What can hang from each mark:
goke: mure
sasal: gogar mure vinozo vodem
mure: goke
piten: gogar vinozo
vodem: goke piten
vinozo: goke
bafu: vodem

Each row was made from one small tree. Brackets hold a mark, then the marks that hang from it, in alphabetical order. Every link used is in the known rows. Write each row's tree.
Known rows:
(vodem goke (piten gogar)): [ 2.168  1.059 -0.248  0.706  0.979 -0.130  0.609 -0.614 -1.721  2.112
 -1.834  1.280 -0.590 -0.673  0.563 -3.193  0.185  0.484]
(bafu (vodem goke (piten gogar vinozo))): [ 0.610 -0.377 -1.159 -0.631  2.535  0.608  0.054 -0.910 -2.650  3.937
 -1.330 -1.782 -0.182 -1.491  1.991  1.053 -0.221  1.003]
(piten gogar (vinozo (goke mure))): [-0.333 -0.160  0.429  2.219 -0.944 -0.730  0.555 -0.984 -0.264  1.584
 -0.450 -0.399  1.015 -0.573 -1.418 -0.609 -0.141  0.755]
(sasal mure vinozo (vodem goke piten)): [-0.452 -1.086 -0.237 -1.417  0.171  0.762 -0.026 -0.128  0.787 -2.706
  0.821  1.607 -1.436  1.078  0.618  0.925  0.370 -0.697]
(bafu (vodem (piten gogar))): [ 0.707  2.244 -1.136  0.626  1.248 -0.595 -0.108  0.021 -2.293  2.247
 -1.523 -0.513 -0.221 -0.896  0.912 -2.124 -0.901  0.216]
(vinozo goke): [ 0.787  2.556  0.932  1.610 -0.462 -1.136 -0.263  0.337  1.824 -1.675
  0.173  0.636  0.396  0.861 -0.942 -5.448 -1.311  0.051]
(mure goke): [ 0.694  1.322  1.633  2.968 -0.498  0.054  0.548  2.003  0.797 -1.295
 -0.501  3.085  1.242  1.162 -0.498 -5.849  2.043 -0.322]
(sasal gogar mure (vinozo goke) vodem): [-0.369 -0.686  2.217 -1.129 -2.320 -0.516 -0.811 -0.152  3.261 -2.686
  2.197  1.805 -0.843 -1.225 -0.305  2.957 -0.386 -1.062]
(sasal gogar (vinozo goke) vodem): [ 0.305 -0.822  1.191  1.302 -1.562 -0.464 -0.706  0.805  3.331 -2.794
  0.980  0.145  0.268 -0.830 -1.655  1.569 -0.926 -0.520]
(bafu (vodem (goke mure) (piten vinozo))): [-0.861 -0.660 -1.975 -1.314  2.394  0.624  0.052 -0.397 -3.030  2.281
 -2.382 -0.990 -0.330  1.102  0.949  0.549 -0.230  0.498]
(sasal mure (vinozo goke) vodem): [-0.939 -0.055  1.260 -0.229 -1.237 -0.578 -0.580  0.067  3.358 -4.351
  2.478  1.084 -0.434  0.536 -0.620  0.128 -0.730 -0.599]
(sasal mure (vinozo goke) (vodem piten)): [-1.130  0.873 -0.153 -0.799 -0.782 -0.468 -0.132 -0.077  2.562 -3.755
  2.855 -0.816 -0.568  0.833  1.026  1.125 -0.147 -0.359]
(piten gogar (vinozo goke)): [ 1.073  0.016  0.975  2.080 -0.843 -0.443  0.003 -0.600  0.989  1.320
  0.627 -1.518  1.144 -1.275 -0.459 -1.186 -0.663  0.917]
(sasal vodem): [ 0.115 -0.365  0.688  1.033 -0.276  0.394 -1.294  1.818  0.766 -2.627
 -0.403  2.305  0.002  1.970 -4.149 -3.005 -0.509 -0.676]
(bafu (vodem goke piten)): [ 0.474  2.052 -1.255 -1.165  2.711 -0.045 -0.444  0.307 -1.989  1.213
 -1.876  0.288 -0.872  0.524  1.599 -3.079 -0.783  0.129]
(vodem (goke mure) (piten gogar vinozo)): [ 0.454 -1.290 -1.011  0.632  0.682  0.635  1.134 -1.068 -2.669  3.082
 -2.016 -0.077  0.267  0.066 -0.331  0.010  1.113  0.729]
(bafu (vodem (goke mure) piten)): [-0.233  1.367 -1.836 -0.725  2.460 -0.305  0.295  0.212 -3.303  1.799
 -2.766  1.123 -0.895  1.209  1.007 -2.416 -0.429  0.109]
(bafu vodem): [-0.060  1.836 -0.028  0.266  1.197 -0.230 -0.930  0.993 -0.482 -0.407
 -1.569  1.103 -0.194  0.750 -0.705 -4.367 -1.686 -0.363]

Write each row's tree:
[-0.789 -0.379 -0.392 -0.231  0.044  0.214 -0.784  0.965  1.305 -1.334
  2.082 -3.426  0.836  1.387 -1.215  1.256 -0.259  0.544] -> (sasal (vodem (piten (vinozo goke))))
[-0.425 -2.190  2.006 -1.847 -2.163  1.302  0.394  1.281  0.243  0.297
  2.078  1.158  0.650 -0.809  0.732  5.215  4.158 -1.115] -> (sasal gogar (mure goke) (vodem (piten vinozo)))
[ 0.058  0.478 -0.855  1.610 -0.783 -0.827  1.100 -0.931 -1.076  2.080
 -0.037 -2.223  0.991 -0.222  0.010  0.493  0.130  0.853] -> (vodem (piten gogar (vinozo (goke mure))))
[ 0.756  0.845  2.044 -0.495 -2.721 -0.883  0.273 -1.391  3.013 -1.994
  1.262  1.721 -0.552 -1.481  1.503 -0.216 -0.584 -0.854] -> (sasal gogar mure (vinozo goke))
[-0.007 -1.902 -0.528  0.919 -0.091  0.973 -0.341  0.590 -0.623  0.570
  0.265 -1.582  0.745  0.154 -2.419  2.181  0.682  0.286] -> (sasal (vodem (piten gogar vinozo)))
[-0.971  0.686 -1.878  0.477  0.858 -0.878  0.431 -0.758 -2.051  3.419
 -0.286 -3.292  0.715 -1.111  1.236  1.872 -0.666  1.161] -> (bafu (vodem (piten gogar (vinozo (goke mure)))))
[ 0.388 -2.496  1.832 -1.983 -1.006  0.659 -0.506 -0.485  1.498 -1.861
  0.148  3.961 -1.518 -0.948 -0.452  2.701  0.208 -1.276] -> (sasal gogar mure vinozo (vodem goke))
[-1.788 -0.991 -0.990  0.061 -0.348 -0.213 -0.332  0.909  0.177 -0.971
  0.989 -2.639  0.899  2.002 -2.000  1.841  0.298  0.324] -> (sasal (vodem (piten (vinozo (goke mure)))))
[ 1.320  1.865 -1.162 -0.315  2.627 -0.492  0.163 -0.285 -2.832  3.480
 -1.911  0.295 -1.022 -1.459  2.079 -1.355 -0.639  0.484] -> (bafu (vodem goke (piten gogar)))
[ 0.012  1.601  1.123  0.316 -1.540 -0.807  0.442 -1.053  3.106 -3.314
  1.648  1.242 -0.311  0.321  1.148 -2.867 -1.213 -0.514] -> (sasal mure (vinozo goke))
[-0.233 -0.902 -1.918 -0.313  2.160  0.492  0.486 -0.840 -3.772  4.366
 -2.292 -0.906 -0.302 -0.927  1.265  2.079  0.042  0.877] -> (bafu (vodem (goke mure) (piten gogar vinozo)))
[ 0.033 -2.273  0.512 -2.481  0.224  1.409 -0.142 -0.754 -1.546  1.543
  1.065  0.114 -0.832 -0.882  0.057  4.205  1.426 -0.182] -> (sasal mure (vodem goke (piten gogar vinozo)))
[-0.106 -2.126 -0.513 -0.903  1.189  1.700 -0.729  0.773 -0.269 -0.329
 -0.119 -1.000  0.031  1.497 -1.347  1.082  0.651  0.180] -> (sasal (vodem goke (piten vinozo)))
[-1.609  1.335 -1.801 -0.397  0.928 -0.607  0.080  0.080 -1.202  1.118
 -0.397 -3.290  0.522  0.734  0.959  0.320 -0.759  0.617] -> (bafu (vodem (piten (vinozo (goke mure)))))
[ 0.718 -0.115  1.617 -0.694 -2.643  0.429  0.262 -1.002  1.980 -2.091
 -0.237  3.327 -0.900 -0.664  0.085 -0.742 -0.216 -1.517] -> (sasal gogar mure vinozo)
[ 0.904  1.100 -0.303  1.199 -0.359 -0.462  0.503 -0.754  0.366  1.733
  0.944 -3.251  1.122 -0.955  0.753 -0.103 -0.165  1.114] -> (vodem (piten gogar (vinozo goke)))
[-0.287 -1.987  2.862  0.707 -2.389  0.586  0.190  1.337  2.143 -2.381
  1.634  4.201  0.236 -1.078 -0.231  2.847  3.081 -1.452] -> (sasal gogar (mure goke) vinozo vodem)
[-0.426 -0.562 -0.927  1.053 -1.679 -0.899  0.221  0.371  1.653 -1.895
  0.331 -0.667  0.093  0.461 -0.981  3.091  0.152 -0.479] -> (sasal gogar (vinozo (goke mure)) (vodem piten))
[ 0.002 -0.038 -1.333 -1.582  2.534  0.936 -0.426 -0.114 -1.709  1.868
 -1.450 -1.990 -0.360  0.264  1.653 -0.362 -0.629  0.636] -> (bafu (vodem goke (piten vinozo)))
